Each row was made from one small tree. The marks that hang from a mark follow it in brackets, in the order of their numbers. Every link used is in the known rows. Write each row's tree.
Known rows
K995(K292): |   13 |  -32 |   -5 |  -71 |  218 |   -4 |  -75 | -328 |   40 |  -48 |   59 |  -59 |  405 |  -18 |   -7 | -132 |  -16 |  -25 |  -54 |   53 |  -18 |   25 |  -44 |   -2 |  102 |  -24 |   76 |    5 |   29 |   27 |  -46 |  -46 |   -1 |
K972(K804(K49 K292)): |   19 |  301 |   50 |  -50 |  418 |   90 |  151 | -112 |  -29 |  -10 |  123 |   90 |  -12 |   17 | -184 |  -65 | -114 |  -65 | -476 |   31 |  -23 |   14 |  -97 | -125 |  110 |  -76 |   87 |  184 |  -32 |  160 | -266 |  -55 |    8 |
K585(K535 K870 K955(K804(K49 K292 K972))): |  -31 |  472 |  128 |   40 |  260 |  111 |  307 | -629 | -213 | -143 |  170 | -228 |  526 |  -57 |  -65 | -273 | -237 | -326 | -259 |  -53 |  -60 |  287 | -171 | -285 | -326 | -148 |   61 |  453 | -100 |  -67 |  110 |   93 |  207 |
K49(K804): |   66 |  -64 |   16 |  -24 |  133 |   22 |   33 | -267 |  -88 |   -7 |   60 |  -35 |  -31 |  -45 |  -62 | -222 |  -53 | -173 |  -53 |  -14 |  -33 |   31 |  -91 |  -36 |  -33 |   32 |  117 |   -7 |   -9 |   26 |  -54 |   61 |   13 |
K955(K585(K535) K804): |   25 |  141 |    2 |  -18 |  136 |   49 |    4 | -209 | -105 |  -13 |   49 | -228 |  538 | -104 |  -23 |  -78 | -114 |  -65 |  291 |   94 |  -75 |    4 |   32 |  -58 | -239 |  -27 |   41 |  294 |  -50 | -122 |   85 |   75 |   63 |
K798(K492): |    5 |    5 |  -71 |   17 |  -78 | -251 |    1 |  -10 | -104 |  -57 |   35 |  168 | -144 |  -23 |   50 | -116 |  -18 |  -78 |  -40 | -157 |   41 |  -11 |  -16 |   29 |   -3 |  134 | -167 |  121 |    3 |  -15 |    0 |   14 |   10 |
K492(K426(K804)): |  -66 |   81 |  -35 |  -64 |  285 |   85 | -131 | -219 |   13 |  -84 | -110 | -123 |   78 | -111 |   61 |  -70 |    8 | -277 | -244 |   41 |   -8 |   82 |  -21 |  -37 | -155 |   18 |  211 |   63 |  -47 | -125 |  133 |  146 |   34 |
K426(K492(K798) K804(K49 K292 K972)): |   68 |  321 |   80 |   44 |  511 |  -86 |   -1 | -616 | -170 | -420 |   48 | -126 |  145 | -214 | -188 | -221 |    8 | -337 | -603 | -110 |   49 |   52 |  -26 | -161 |  -89 |   -5 |   -5 |  474 |  -90 |  140 |  -63 |   -1 |  136 |
K492(K426(K804(K49 K972))): |  -69 |  346 |  -59 |   14 |  306 |  161 |    7 | -243 |    5 | -127 |  -83 |  -30 |  -32 | -164 |   24 |   72 |   17 | -335 | -579 |  -87 |   43 |  105 |  -37 | -145 | -170 |   -4 |  268 |  391 |  -62 |  -58 |   35 |  117 |  138 |
K955(K585 K804(K49 K292)): | -125 |  382 |   -5 |  -52 |  516 |  109 |  130 | -581 | -104 |   32 |   80 | -119 |  213 | -118 | -205 | -142 |  -97 |   66 | -125 |   89 |   19 |  -37 |   15 | -132 | -166 |  -89 |   26 |  464 |  -73 |   86 | -101 |  -55 |   25 |
K492(K426 K798(K173)): | -142 |  189 |  -61 | -100 |   57 |  348 | -222 | -120 |  -44 |  -95 |   44 |  110 |  420 | -336 |   58 |  112 |  135 |   61 | -161 |    1 |  -12 |   32 |   25 |   -5 | -329 |  339 |  220 |  -55 |  -34 |  -37 |   99 |  323 |  148 |
K804(K49 K292 K972): |   -6 |  357 |  -47 |   60 |  272 |  163 |  197 | -319 |    2 | -134 |   80 |   41 | -160 |  -30 |  -90 |   -2 |   -3 |  -55 | -324 |  -76 |   23 |   37 |  -57 | -139 |   91 |  -95 |   95 |  423 |  -33 |  113 | -128 |  -83 |   50 |
K492(K798): |   -5 |   63 |   69 |   -3 |   77 |   17 | -158 | -102 |  -35 |  -16 |   56 |    6 |  375 | -182 |  -59 |   53 |   47 |   29 | -115 |  -21 |   -4 |   20 |    5 |    4 | -192 |   68 |  -68 |  -36 |  -16 |    2 |    5 |   83 |   23 |
K426(K804): |   11 |   62 |   91 |    6 |  192 |  -25 |   23 | -185 |  -37 | -126 |  -60 | -172 |   27 |  -12 |  -50 | -118 |  -25 | -176 | -138 |   -3 |  -21 |   39 |    5 |  -39 |  -11 |    3 |  107 |  -27 |  -14 |  -41 |   42 |   29 |   51 |
K585(K535 K955): |   51 |  205 |   58 |  -17 | -186 |   43 |   33 |   -6 |  -56 |   31 |   96 | -158 |  520 |   20 |   96 | -169 | -200 | -172 |  268 |   28 |  -77 |  141 |   27 |  -19 | -179 |  -72 |  118 |  -60 |  -18 | -104 |  116 |   -4 |   33 |
K492(K798(K173)): |  -61 |  193 |   56 |  -33 |  -34 |  242 |  -73 |  -77 |  -80 | -133 |   95 |   62 |  394 | -246 |  -45 |   73 |   89 |  162 |  -41 |  -38 |  -13 |  -23 |   45 |    2 | -179 |  316 |   84 | -138 |    5 |   49 |   18 |  200 |  152 |
K492(K426 K798(K173(K972))): | -131 |  290 | -304 |  -60 |   55 |  338 | -293 | -109 |  -45 |   19 |   34 |  137 |  377 | -303 |   93 |  334 |  182 |   20 |  -43 |  -74 |  -52 |   76 |   12 |  -21 | -201 |  359 |  348 |  -17 |  -38 |  -86 |   69 |  404 |  167 |
K173(K798 K972(K804)): |   62 |  225 | -298 |   -9 |  201 |    1 | -261 |  343 | -150 |  -41 |  103 |   10 |  320 |   46 | -111 |  161 |  -20 |  -49 | -138 | -116 |  -93 |  122 |  -43 |  -44 |  214 |   91 |  166 |   99 |  -41 |   47 | -187 |  272 |   23 |
K426(K492(K798) K804(K292)): |   62 |   29 |  102 |  -21 |  508 | -165 | -137 | -603 | -175 | -368 |   35 | -233 |  257 | -160 | -159 | -368 |   -9 | -272 | -280 |   13 |  -10 |   24 |  -10 |  -61 |  -76 |   22 |  -56 |  127 |  -72 |   67 |   26 |   14 |   17 |
K426(K492): |   74 | -195 |  -16 |  -13 |  -20 | -256 |  -52 |   -6 |  -92 | -143 |  -40 |   11 | -119 |   13 |   12 | -151 |  -19 | -131 |  -12 |  -17 |   47 |  -34 |   29 |   15 |    7 |   18 | -124 |  141 |  -32 |   75 |    4 |  -28 |    4 |
K798(K173(K972(K804(K49 K292))) K492(K426)): |  -94 |  548 | -372 |  -93 |  340 |  167 |    7 | -115 | -147 |  -31 |  132 |  411 | -174 | -122 |    1 |   81 |    3 | -141 | -450 | -170 |  -22 |   73 | -102 | -120 |   92 |  353 |  359 |  368 |  -47 |   59 | -208 |  295 |  164 |
K173(K798(K492(K426)) K972(K804(K49))): |   -3 |  404 | -454 |  -51 |  216 | -147 | -333 |  208 | -184 |   77 |  118 |  309 |  213 | -124 |  -21 |  104 |  -76 | -188 | -708 | -248 |  -13 |  117 |  -80 |  -68 |  -23 |  212 |   96 |  449 |  -79 |   53 | -167 |  339 |   72 |
K955(K585(K535 K870) K804(K49 K972)): |  -54 |  353 |   67 |   77 |  136 |    9 |  157 | -353 | -196 |  -43 |   58 |  -81 |  516 | -177 |  -67 |   63 | -178 | -141 | -123 |  -56 |  -17 |   69 |  -71 | -270 | -312 |  -57 |  -67 |  526 |  -82 | -148 |  160 |  158 |  228 |

Write each row's tree
| -116 |  498 | -283 |  -25 |  118 |   22 |  -30 | -249 | -127 |   -7 |  -24 |  255 | -162 | -214 |   89 |   36 |   20 | -195 | -534 | -216 |    7 |   36 |    2 |  -78 | -107 |  417 |  279 |  245 |  -36 |  -52 |   66 |  311 |  226 |
K798(K173(K972) K492(K426(K804(K49))))
|  -77 |  409 |   10 |   12 |  367 |  190 | -154 | -366 |  -21 | -153 |  -22 |  -36 |  359 | -343 |  -30 |  139 |   65 | -318 | -713 | -107 |   41 |  110 |  -29 | -140 | -374 |   65 |  219 |  346 |  -83 |  -56 |   30 |  190 |  157 |
K492(K426(K804(K49 K972)) K798)
| -111 |  299 | -323 |  -34 |  116 |   24 | -119 | -177 | -151 | -144 |  -44 |  155 | -119 | -159 |  148 |   33 |   87 | -247 | -133 | -198 |  -23 |   88 |   -2 |  -23 |  -13 |  419 |  350 |  145 |  -32 | -145 |  116 |  375 |  187 |
K798(K173(K972) K492(K426(K804)))
|  -17 |  200 |  115 |   48 |  -11 |   16 |  158 | -255 | -241 | -185 |   82 | -272 |  593 |   -7 |   51 | -128 | -163 | -359 |  125 |  -87 |  -57 |  322 | -127 | -191 | -353 |  -75 |  103 |  242 |  -81 | -196 |  187 |  201 |  223 |
K585(K535 K870 K955(K804(K972)))
|    0 |  302 | -524 |  -78 |  483 |  -51 | -358 |   -4 | -217 | -140 |  153 |  161 |  207 |  -46 |  -26 |  -83 |   -7 | -237 | -272 | -180 |  -74 |  184 | -152 |  -44 |  172 |  181 |  177 |  393 |  -81 |    2 | -159 |  340 |    3 |
K173(K798(K492(K426)) K972(K804(K292)))
|  -47 |  236 | -303 |   27 | -171 |  -57 |   13 |   41 | -162 |  -59 |   44 |  272 | -200 |  -44 |   79 |  114 |   75 |   23 |  126 | -244 |  -16 |    1 |   12 |   14 |  132 |  419 |  141 |   72 |   17 |  -26 |   -9 |  247 |  153 |
K798(K173(K972) K492)
|   16 |  240 |  -13 |  -43 |  392 |  129 |   68 | -499 | -112 |  -91 |  120 | -282 |  468 |  -88 |  -85 | -231 | -112 |  -63 |  313 |  145 | -106 |   28 |  -22 |  -94 | -117 |  -98 |   69 |  377 |  -64 |  -70 |   53 |   21 |   25 |
K955(K585(K535) K804(K292))
|   11 |  105 | -184 |   -6 |  -79 |  -31 | -202 |  -71 | -190 | -164 |   48 |   96 |  213 | -178 |  -13 |  149 |  123 |   -7 |   27 | -131 |  -14 |  -18 |   62 |   -2 |  -53 |  360 |   93 |   37 |  -32 |   54 |    4 |  257 |  166 |
K426(K492(K798(K173(K972))))
| -176 |  339 |  147 |  -42 |  378 |    0 |  240 | -681 | -219 |   25 |  107 | -167 |  404 |  -35 | -154 | -330 | -218 | -141 | -364 |   21 |    6 |  209 | -127 | -227 | -366 | -126 |  -38 |  220 |  -93 |   32 |   29 |   38 |  128 |
K585(K870 K955(K804(K49 K292)))
|   -8 |  288 | -242 |  -22 |  -15 |  -55 |   12 |  305 | -216 | -116 |   83 |  316 | -138 |   12 |   13 |  190 |   45 |  -65 |   56 | -245 |  -33 |   55 |  -31 |  -25 |  201 |  426 |  249 |   57 |    7 |  -11 | -197 |  292 |  178 |
K798(K173(K972(K804)) K492)
|  -19 |  281 | -183 |  -37 |   65 |  211 |   26 |  320 | -105 |  -58 |   41 |  155 |   -8 |   38 |  -36 |  318 |   60 |   14 |  100 |  -99 |  -69 |   61 |  -10 |  -54 |  221 |  280 |  414 |  -58 |    0 |   -1 | -200 |  282 |  155 |
K798(K173(K972(K804)))
| -114 |  596 | -243 | -102 |  470 |  435 | -139 | -223 |  -74 |    5 |  155 |  226 |  355 | -286 | -103 |  263 |   70 |  -37 | -530 |  -40 |  -62 |   84 |  -88 | -150 | -107 |  294 |  440 |  175 |  -73 |   68 | -206 |  342 |  176 |
K492(K426 K798(K173(K972(K804(K49 K292)))))
|   11 |  227 | -488 |  -68 |  217 | -151 | -415 |  292 | -203 |  -56 |   91 |  217 |  225 |  -67 |   33 |   80 |    3 | -223 | -301 | -234 |  -40 |  164 |  -94 |  -14 |   66 |  236 |  147 |  318 |  -68 |  -38 | -113 |  393 |   41 |
K173(K798(K492(K426)) K972(K804))
|  -37 |  385 |  161 |   61 |  -16 |   22 |  246 | -330 | -218 |  -62 |  107 | -165 |  592 |  -71 |   -5 | -115 | -230 | -340 | -281 | -103 |  -28 |  270 | -111 | -252 | -442 |  -83 |   39 |  375 |  -88 | -110 |  140 |  136 |  263 |
K585(K535 K870 K955(K804(K49 K972)))
|  -60 |  447 | -144 |    3 |  491 |   -6 |   61 | -558 |  -94 | -265 |    5 |   92 | -210 | -172 |   18 | -216 |   -6 | -409 | -636 | -187 |   59 |  111 | -103 | -143 |  -72 |   64 |  137 |  606 |  -74 |  -26 |   -6 |   63 |   99 |
K798(K492(K426(K804(K49 K292 K972))))
| -121 |  224 | -424 |  -45 |  -92 |   51 | -136 |   -3 | -104 |  -20 |    9 |  316 | -152 | -151 |  193 |  154 |  114 |  -83 |   -2 | -201 |   -3 |   53 |  -13 |   13 |    4 |  425 |  260 |  175 |  -20 | -102 |   62 |  355 |  170 |
K798(K173(K972) K492(K426))
|  -71 |  432 |   50 |   57 |  411 |  122 |  215 | -650 | -203 | -134 |  118 | -157 |  480 | -166 | -128 | -103 | -179 | -148 | -137 |   -4 |  -48 |   81 | -128 | -300 | -199 | -123 |  -32 |  611 |  -94 | -101 |  120 |   93 |  194 |
K955(K585(K535 K870) K804(K49 K292 K972))
|  -26 |  521 | -274 |   -3 |  547 |  -11 | -135 | -506 | -178 | -365 |  109 |    2 |  107 | -222 |  -60 | -339 |  -46 | -313 | -782 | -221 |   18 |  152 |  -89 | -123 |  -40 |  127 |   61 |  673 |  -93 |   60 |   19 |  203 |   93 |
K173(K798(K492(K426(K804(K49 K292 K972)))))
| -197 |  413 |    7 |   42 |  538 |   85 |  206 | -657 | -223 | -141 |   42 |  -78 |  246 | -142 | -191 |  -13 |  -89 |  -44 | -145 |  -53 |   42 |   63 | -105 | -291 | -156 |  -99 |  -20 |  583 |  -99 |  -36 |   13 |   80 |  164 |
K955(K585(K870) K804(K49 K292 K972))
| -119 |  396 | -350 |  -57 |  383 |  113 |  -62 | -482 | -152 | -220 |   23 |   89 | -146 | -148 |   87 | -137 |   81 | -250 |  -93 | -147 |  -62 |   95 |  -62 |  -54 |  102 |  369 |  375 |  227 |  -43 |  -97 |   80 |  322 |  145 |
K798(K173(K972) K492(K426(K804(K292))))
|  -22 |  272 |   75 |   38 |  256 |  112 |  227 | -569 | -240 | -276 |  151 | -338 |  562 |    7 |  -11 | -286 | -164 | -361 |  144 |  -32 |  -88 |  338 | -174 | -222 | -233 | -144 |  142 |  330 |  -94 | -146 |  149 |  147 |  179 |
K585(K535 K870 K955(K804(K292 K972)))
| -165 |  143 |  117 |  -54 |  366 |    5 |  155 | -608 | -240 | -101 |   77 | -265 |  410 |   24 |  -94 | -340 | -148 | -182 |   36 |   26 |  -15 |  252 | -130 | -168 | -279 |  -98 |   36 |   96 |  -83 |  -56 |   83 |  122 |   93 |
K585(K870 K955(K804(K292)))
|  -42 |  287 |  212 |    6 |  -16 |  -62 |  198 | -371 | -190 |  125 |  115 | -173 |  660 |  -86 |  -29 | -266 | -299 | -236 | -323 |   18 |  -53 |  198 |  -92 | -203 | -511 |  -75 |  -81 |  161 |  -74 |  -79 |  183 |  100 |  200 |
K585(K535 K870 K955(K804(K49)))
|   49 |  263 |   70 |  -57 |  247 |  126 |  150 | -494 | -127 | -101 |  167 | -356 |  522 |   18 |  -15 | -402 | -169 | -246 |  159 |  108 | -109 |  236 |  -53 |  -78 | -248 | -142 |  193 |  228 |  -63 |  -26 |   36 |   13 |   43 |
K585(K535 K955(K804(K292)))
|  -87 |  330 |   62 |  -50 |  354 |  106 | -196 | -414 |   -6 |   27 |  -24 |  -26 |  433 | -350 |  -59 |  -35 |   -6 | -204 | -768 |    6 |   11 |   50 |  -16 |  -97 | -449 |   69 |  103 |  131 |  -72 |  -18 |   75 |  144 |   93 |
K492(K426(K804(K49)) K798)
|   -1 |  358 |  -43 |   20 |  124 |  -59 |  -95 | -309 | -208 | -159 |   19 |   37 |  192 | -259 | -119 |   20 |   32 | -137 | -520 | -139 |    1 |  -33 |   91 |  -92 | -140 |  347 |  129 |  127 |  -52 |  103 |    8 |  223 |  243 |
K426(K492(K798(K173(K972))) K804(K49))
|    1 |  446 |  -75 |  -15 |  412 |   29 |  -28 | -625 | -204 | -243 |   87 |  -13 |  157 | -250 | -169 | -132 |   26 | -141 | -490 |  -95 |  -36 |  -13 |   27 | -130 |  -21 |  298 |  172 |  206 |  -65 |  148 |  -34 |  175 |  195 |
K426(K492(K798(K173(K972))) K804(K49 K292))
|   14 |  500 |  -42 |   27 |  405 |  207 |  206 | -538 | -107 | -147 |  141 | -172 |  369 | -135 | -120 |  -70 | -107 | -129 |  -21 |   18 |  -53 |   46 |  -34 | -201 | -139 | -109 |  141 |  711 |  -79 |   -8 |  -35 |   -3 |  116 |
K955(K585(K535) K804(K49 K292 K972))
|   19 |  357 |  108 |   41 |  147 |   34 |   35 | -296 | -212 | -447 |   25 |    3 |  170 | -283 | -124 |  -31 |   47 | -206 | -558 | -178 |   66 |    2 |   75 | -127 | -196 |  311 |  107 |  284 |  -53 |  130 |  -10 |  190 |  287 |
K426(K492(K798(K173)) K804(K49 K972))
|  -35 |  532 |  -69 |  -27 |  124 |  230 |  -54 |  135 | -129 |   53 |  134 |  250 |  337 | -203 | -145 |  382 |   44 |   61 | -431 | -139 |  -41 |   21 |    5 | -111 |  -66 |  330 |  288 |    5 |  -25 |   93 | -232 |  290 |  236 |
K492(K798(K173(K972(K804(K49)))))
|   85 |   59 |  -14 |   43 |  454 | -122 |   74 | -450 | -149 | -522 |  -27 | -217 | -224 |   29 |  -76 | -279 |   24 | -403 |  -79 |  -69 |   24 |   87 |  -41 | -105 |  203 |  -53 |  128 |  395 |  -66 |   50 |  -25 |   -3 |   65 |
K426(K492 K804(K292 K972))
